Each row comes from the steps of one path. Every step used is in the known rows, and no mark comes twice. Write the path behind each row, first mark first.
Known rows
D > J > L > Q > U: [ 11.0 -11.2  -1.0  -4.0   8.2 -21.2   0.9 -13.6  -1.9  16.7 -15.4 -18.4
   4.6   2.2   2.3  -8.5 -10.9  -6.8  -6.3  -4.1  -3.8  -0.5   0.9  26.9
 -11.3]
E > Q > U > D: [  0.0   3.9   2.4 -12.3   2.9  42.6   3.7  13.7 -19.3   2.1  12.7 -16.1
   0.8  11.2 -10.2   2.5  -0.4 -15.5 -13.9 -10.6   9.3   1.2   4.2 -14.6
  -6.2]
L > D > U > J > Q: [  0.4  -0.2   2.5  -5.4   1.9   2.4  16.8  11.6 -12.8  14.8 -13.9 -23.7
   2.2  -2.9  10.6   1.0 -13.1 -14.4  -4.4   4.4   5.9  27.4 -11.4 -32.3
 -19.0]
Q > U > J > E: [ -0.8   6.4  -2.9 -18.4  -2.9  -8.9 -11.2 -12.5   0.7  -3.2  10.6 -24.8
  -6.1  -1.6  -8.8   0.4 -13.7 -15.8 -10.0 -10.5  -1.8 -12.4   6.1  19.0
  21.4]
D > U > Q > L: [ 14.5   3.8   4.1   4.3  -1.5 -36.7  11.2  10.7 -20.7  17.6  -1.2 -23.3
   4.9   2.4   7.2   8.4   2.8 -14.6 -12.2  15.4  -5.5  -3.1  11.6  12.4
 -10.2]
R > D > J > Q > U: [  6.2 -13.1   9.7 -13.3   2.5   1.7  18.1  -6.9   1.4   8.1   4.6 -26.4
   2.9  -8.4   1.5 -29.9  -7.8  -2.9   3.3   9.9  -0.3  77.4  -7.4  -3.8
 -30.5]
Q > U > D: [ -4.9   4.7   6.7 -30.7  -3.2  12.0  -6.9  -2.2 -18.2   3.1  13.6 -15.8
   3.9  -1.0 -11.0   9.9  -1.6  -7.3 -11.5   8.9   4.9  26.3  11.4  -2.2
   0.8]
E > D > U > J > Q > L: [ 22.0  -5.1   0.6 -12.7   1.0   7.7   9.5  -0.4 -20.3   4.9   1.1 -26.7
  -1.1   7.2   0.5  -9.2 -19.2 -20.7 -10.6 -16.1   2.1   5.9 -10.0 -13.8
 -23.2]
U > J: [  3.6   2.0  -1.1  12.3   0.9  -0.7 -13.7   0.3   3.7 -10.4  -3.8 -10.9
 -16.9   0.3  -9.9   4.1 -10.6 -12.3  -3.1  -7.9  -0.2  -6.9   5.0  22.4
   5.2]
J > L: [  1.2  -9.9  -7.6  -9.1   1.9  -1.6   0.7 -22.4   2.3 -11.1 -15.3  -5.6
   9.8  -4.0   3.3  -0.2  -9.0   1.3  -7.0  -2.9 -14.8 -23.7   4.2  23.3
   3.2]
Q > J > L > D > U: [ 16.3 -10.0  -6.3 -35.1  -0.4 -14.8   4.2 -15.5   0.8  16.3 -24.7 -21.2
  -1.0   0.1   3.0  -4.1 -12.8  -8.7  -8.2  -0.5  -0.7 -11.0  -3.0  18.8
 -15.7]
L > D > U: [  0.0  -5.6   2.9 -19.6  -0.4  -5.5  21.2  12.5 -16.5  25.4 -13.2 -10.0
   7.9   1.1  12.7   2.5  -6.3  -4.0   2.0  12.1   8.5  32.1 -16.5 -34.9
 -19.2]
J > E > Q: [ -9.9 -10.0  -7.4   6.4  -0.3  29.8   5.6   1.0   3.9 -14.8   6.6 -12.8
   2.4  11.0   6.1 -15.2 -14.1 -12.1   1.4 -22.0   1.1 -39.4 -10.5  -4.7
  10.2]
E > D > U > J: [ 21.0 -14.0   3.4 -15.3   2.0   6.8  10.3   6.1 -20.4   8.0   2.0 -18.0
  -7.7   8.1  -1.4  -9.9 -24.3 -15.0  -1.8 -21.7   9.1  25.4 -11.1  -8.3
 -11.5]
J > Q > L: [  0.8  13.9  -4.7   6.0   0.5   4.9   0.2 -11.0   2.1  -4.8  -0.1 -18.3
  12.6  -2.6   3.6  -0.9   8.6 -10.2 -15.0   7.4 -11.4 -32.9   1.1 -14.3
 -19.1]
U > D > J > L: [ -3.2 -27.8   5.9  -3.5   0.7   4.7  -7.7 -10.3  -8.1  -7.8 -13.0 -19.4
  -3.1   2.3  -5.1  -5.9 -22.4  -6.1  -1.5   7.6  -4.6  35.8   0.2  28.9
 -13.5]
J > E > Q > D: [-12.3  -5.0  -4.7  -8.8  -1.1  37.9   4.5  -8.4   0.1 -19.0   8.9 -20.8
   0.4  11.4   5.4 -15.4 -12.1 -16.1  -2.6 -14.8  -0.1 -33.5  -8.3 -11.7
  -1.7]
L > D > J > Q: [ -3.3  -9.1   3.4  -0.1   4.8   7.8  16.8   5.6   1.6  11.8 -18.7 -15.8
   4.7  -1.4  13.3 -18.6  -9.6  -8.4   2.1   4.0   4.9  41.1 -19.3 -32.3
 -30.0]
R > E > Q > D > U: [ -2.5  13.8  -0.8  -3.9   2.9  15.7  33.0   6.3 -16.4  15.6   7.0 -22.0
  -5.0  15.5  -3.9 -14.6 -10.3  -5.5   0.0 -20.8  -0.3   7.7 -12.0   3.6
  -8.4]
L > Q > E > D: [ -2.7   9.1   0.8 -19.2   7.1  22.7   0.2   5.9 -15.1   3.3   2.6 -11.1
   2.2  19.3   3.4 -10.2   4.4 -16.4   1.9 -29.7  15.4 -40.2  -2.2 -17.0
 -22.7]
D > U > J: [ 13.5  -3.6   3.6   6.5  -0.6 -26.7   1.0   6.2 -13.6  16.6  -1.7 -21.4
 -10.9  -0.2  -2.6   6.5 -16.6 -11.6  -4.4   0.2  -0.1  16.9   2.6  16.8
   1.4]
L > E > D > U > J > Q: [ -3.6 -13.4  -3.0  -3.3   0.8 -17.4   2.8   8.0 -20.6  -1.5   1.5 -22.5
   5.2  14.9   7.2  -5.8 -28.7 -16.6  -6.3 -23.2   6.4  -7.8  -9.4 -22.7
   3.3]
J > E: [-12.7  -9.3  -5.3  -2.6  -4.1   2.3  -1.3 -12.4   7.8 -14.0   4.6 -10.8
   4.2   1.6   7.2 -10.4 -14.1  -4.2   4.6  -8.4  -3.9 -22.6  -7.1   4.7
  15.9]
U > D > J > Q: [ -6.4 -15.4  10.7  10.5   1.2  17.1  -3.2   2.2  -6.2  -5.0  -0.6 -24.7
  -3.2  -0.3  -2.0 -10.5 -16.8 -10.1  -2.5   8.1   2.4  48.1   1.3  -2.7
 -19.9]
E > D > U > J > L > Q: [ 21.1 -13.3  -1.0 -16.3   5.9  10.9  10.0  -1.6 -22.5   4.9  -6.2 -20.0
   0.2   8.7   2.5  -4.5 -24.8 -16.5  -6.0 -23.9   8.7  -2.1  -6.1  -4.1
 -14.7]

Write each row's path
[ -1.0   1.2   2.7 -17.2   3.5  11.4  14.8  -2.7 -13.4   2.8   8.2 -31.0
   7.2   7.4   9.5 -24.7  -7.5 -16.7  -6.2 -27.5  -3.5   1.5  -4.1 -25.2
 -22.3]
J > Q > E > D > U
[ -4.1 -25.4  -1.9  -5.2   1.8 -23.0  -1.0   4.1 -11.8   0.7  -4.4  -8.5
   0.6  19.4   5.0 -18.7 -26.6  -8.8   3.9 -22.1   7.5   5.5 -18.3  -6.4
  -0.8]
L > E > D > J
[-13.1 -15.1   5.1   8.4  -1.9  -4.2 -12.9  -1.0 -11.1  -6.0  -3.5 -28.6
   2.0   9.1  -2.5  -3.6 -16.2 -14.5  -7.2  12.6  -1.8  15.7  -2.2   2.0
 -19.0]
U > D > J > Q > L > E
[  6.5   4.1  -3.1 -22.0  -3.2 -15.6   6.6  -0.1 -16.2  22.7 -15.1 -13.6
   9.4   6.9   5.8   9.5   4.9 -10.2  -7.3  23.0  -1.8 -10.9 -16.2 -14.0
 -31.0]
Q > L > D > U
[ -6.6   2.2   5.3 -12.2   2.2  10.5  -6.4   1.1 -13.0   9.4   8.1 -22.6
   6.6   6.8  -0.7   2.7  -6.0 -14.5  -5.6   0.0  16.1  -4.6   5.9  -7.6
  -4.8]
L > Q > U > D > J > E
[ 14.7 -19.8   4.2  -3.9   6.4  18.9  15.4  -0.3  -3.5   1.4  -1.1 -16.4
  -0.4   6.4   5.5 -32.6 -21.5 -11.1   0.7 -24.7   5.6  38.7 -17.5 -20.4
 -25.4]
E > D > J > Q
[ -2.4  20.1  -5.2  -1.9   3.7  15.6  27.6   8.9  -9.3  15.5  10.9 -13.8
  -0.8  12.3  -9.2 -13.5  -6.0  -3.3  -2.3 -31.3   1.2  -4.7  -8.5  10.9
   9.5]
R > E > Q > U
[  1.9  -6.3   2.0 -20.6  -2.2 -10.5  19.3  10.5 -10.2  15.5 -13.0 -26.9
   3.9   2.3  16.8  -5.3 -11.6 -16.4  -1.9   4.3   9.8  12.9  -5.2 -16.9
 -12.1]
L > D > U > Q > J > E
[ 18.0 -30.7  -0.6 -16.9   6.5   9.4  10.9 -13.1  -5.8  -1.6 -13.0 -11.4
  -0.6   7.6   2.9 -28.8 -26.7  -7.3   1.3 -24.2  -1.3  25.5 -18.2  10.6
 -19.5]
E > D > J > L
[ 10.2  -2.1   8.0   8.2   0.0 -29.7  17.3  16.6 -18.8  16.4   2.1 -20.2
   2.7  -0.8  10.5   3.3  -3.8 -10.1  -6.4   6.7   0.5  21.0  13.7   2.5
   0.6]
D > U > Q
[ -6.3 -22.0 -12.7 -20.1   1.5  -7.9  -0.7 -19.2  -9.7 -18.8 -14.2  -8.1
  15.8  10.3   7.2  -4.9 -23.4  -3.8  -6.3 -20.6  -7.8 -36.2  -6.4   6.9
   8.3]
J > L > E > D
[ -9.6 -14.5  -5.4 -13.4  -0.1  -7.5  -1.6   4.2 -14.3  -9.1   0.4  -2.4
   7.3  18.0   4.6  -6.4 -18.5  -7.1   0.4 -22.2   8.4 -17.4 -12.4 -20.6
   6.4]
L > E > D
[  7.7   9.6  -2.4  -8.8   4.7  26.4   8.4  11.3 -11.4   9.9  10.1 -10.7
   2.2  10.2  -6.2  -2.1   4.1 -12.6 -13.1 -17.5   5.6 -14.0   1.5 -12.0
  -2.4]
E > Q > U
[ -7.4  -6.1 -10.0   0.1   3.3   3.2 -15.8 -13.3  -5.2 -26.6 -14.3 -25.1
  -7.6  10.4  -5.6   4.3 -21.2 -20.9 -14.6 -16.3  -8.8 -46.9   5.6  27.8
   4.7]
U > J > L > E > Q > D
[  0.7 -31.5  -0.5  -5.9   4.3  -4.4  12.2  -5.6  -1.8  -4.8 -13.0 -19.0
   2.0   6.5   2.7 -27.9 -20.3  -3.1   6.3  -1.8  -3.9  34.3 -14.8  20.6
 -23.6]
R > D > J > L > E > Q
[ -6.3 -11.5   7.2 -25.5  -3.0  -0.9  -6.7  -7.7 -10.9   5.7  10.9 -27.4
  -0.5   1.4  -7.1  -6.9 -16.8 -10.6  -6.1   3.7   2.1  37.3   1.5  11.9
   2.3]
Q > U > D > J > E
[  1.6 -13.9  -5.3 -24.2   1.8  -6.2  17.9 -12.8 -12.0   7.8 -26.7 -13.4
  15.9  -3.5  13.7   2.4 -13.7  -2.0  -5.4   6.3  -7.8   3.6  -9.1  -4.9
 -12.8]
J > L > D > U
[ -6.5   3.8   0.6 -15.3   4.3  24.5   8.2  -6.6  -5.4  -9.7   7.1 -24.3
   5.9   7.1   6.8 -27.0  -4.4 -15.7  -5.2 -29.4  -3.5  -9.3  -3.8 -24.7
 -19.3]
J > Q > E > D
[  4.9   0.2  -0.2  -0.6  -2.9  -9.3  -2.8   0.4   9.8 -12.0   1.1 -24.2
  -7.7   1.3   5.1 -11.0  -5.8 -19.1  -5.9  -9.6   3.0 -27.9  18.5  27.0
   8.4]
U > Q > J > E
[ -5.9 -21.9  -2.3   0.3   2.9 -14.5   2.4   3.7  -9.3  -3.1  -2.6 -15.5
   5.9  16.8   8.7 -21.1 -26.1 -11.5   0.0 -23.7   5.3   3.2 -16.6 -20.0
  -4.6]
L > E > D > J > Q
[-13.3  -9.5  -2.5   3.0   3.2  -6.5  -4.0   8.8 -12.1  -1.8  -2.3 -17.4
  -2.4  22.7   1.5  -8.3 -12.5 -15.8  -5.8 -12.1   3.8 -21.2  -7.8  -7.6
  -6.8]
L > E > Q > D > J
[  8.4   1.6  -5.0 -16.1   1.8  18.9  -5.2  -3.4   3.0   2.8   1.0 -14.9
  -1.3  12.6   3.1  -9.3  -8.2 -16.6  -0.6 -23.3  21.0 -52.6  -1.5  -6.6
  -9.6]
L > Q > J > E > D
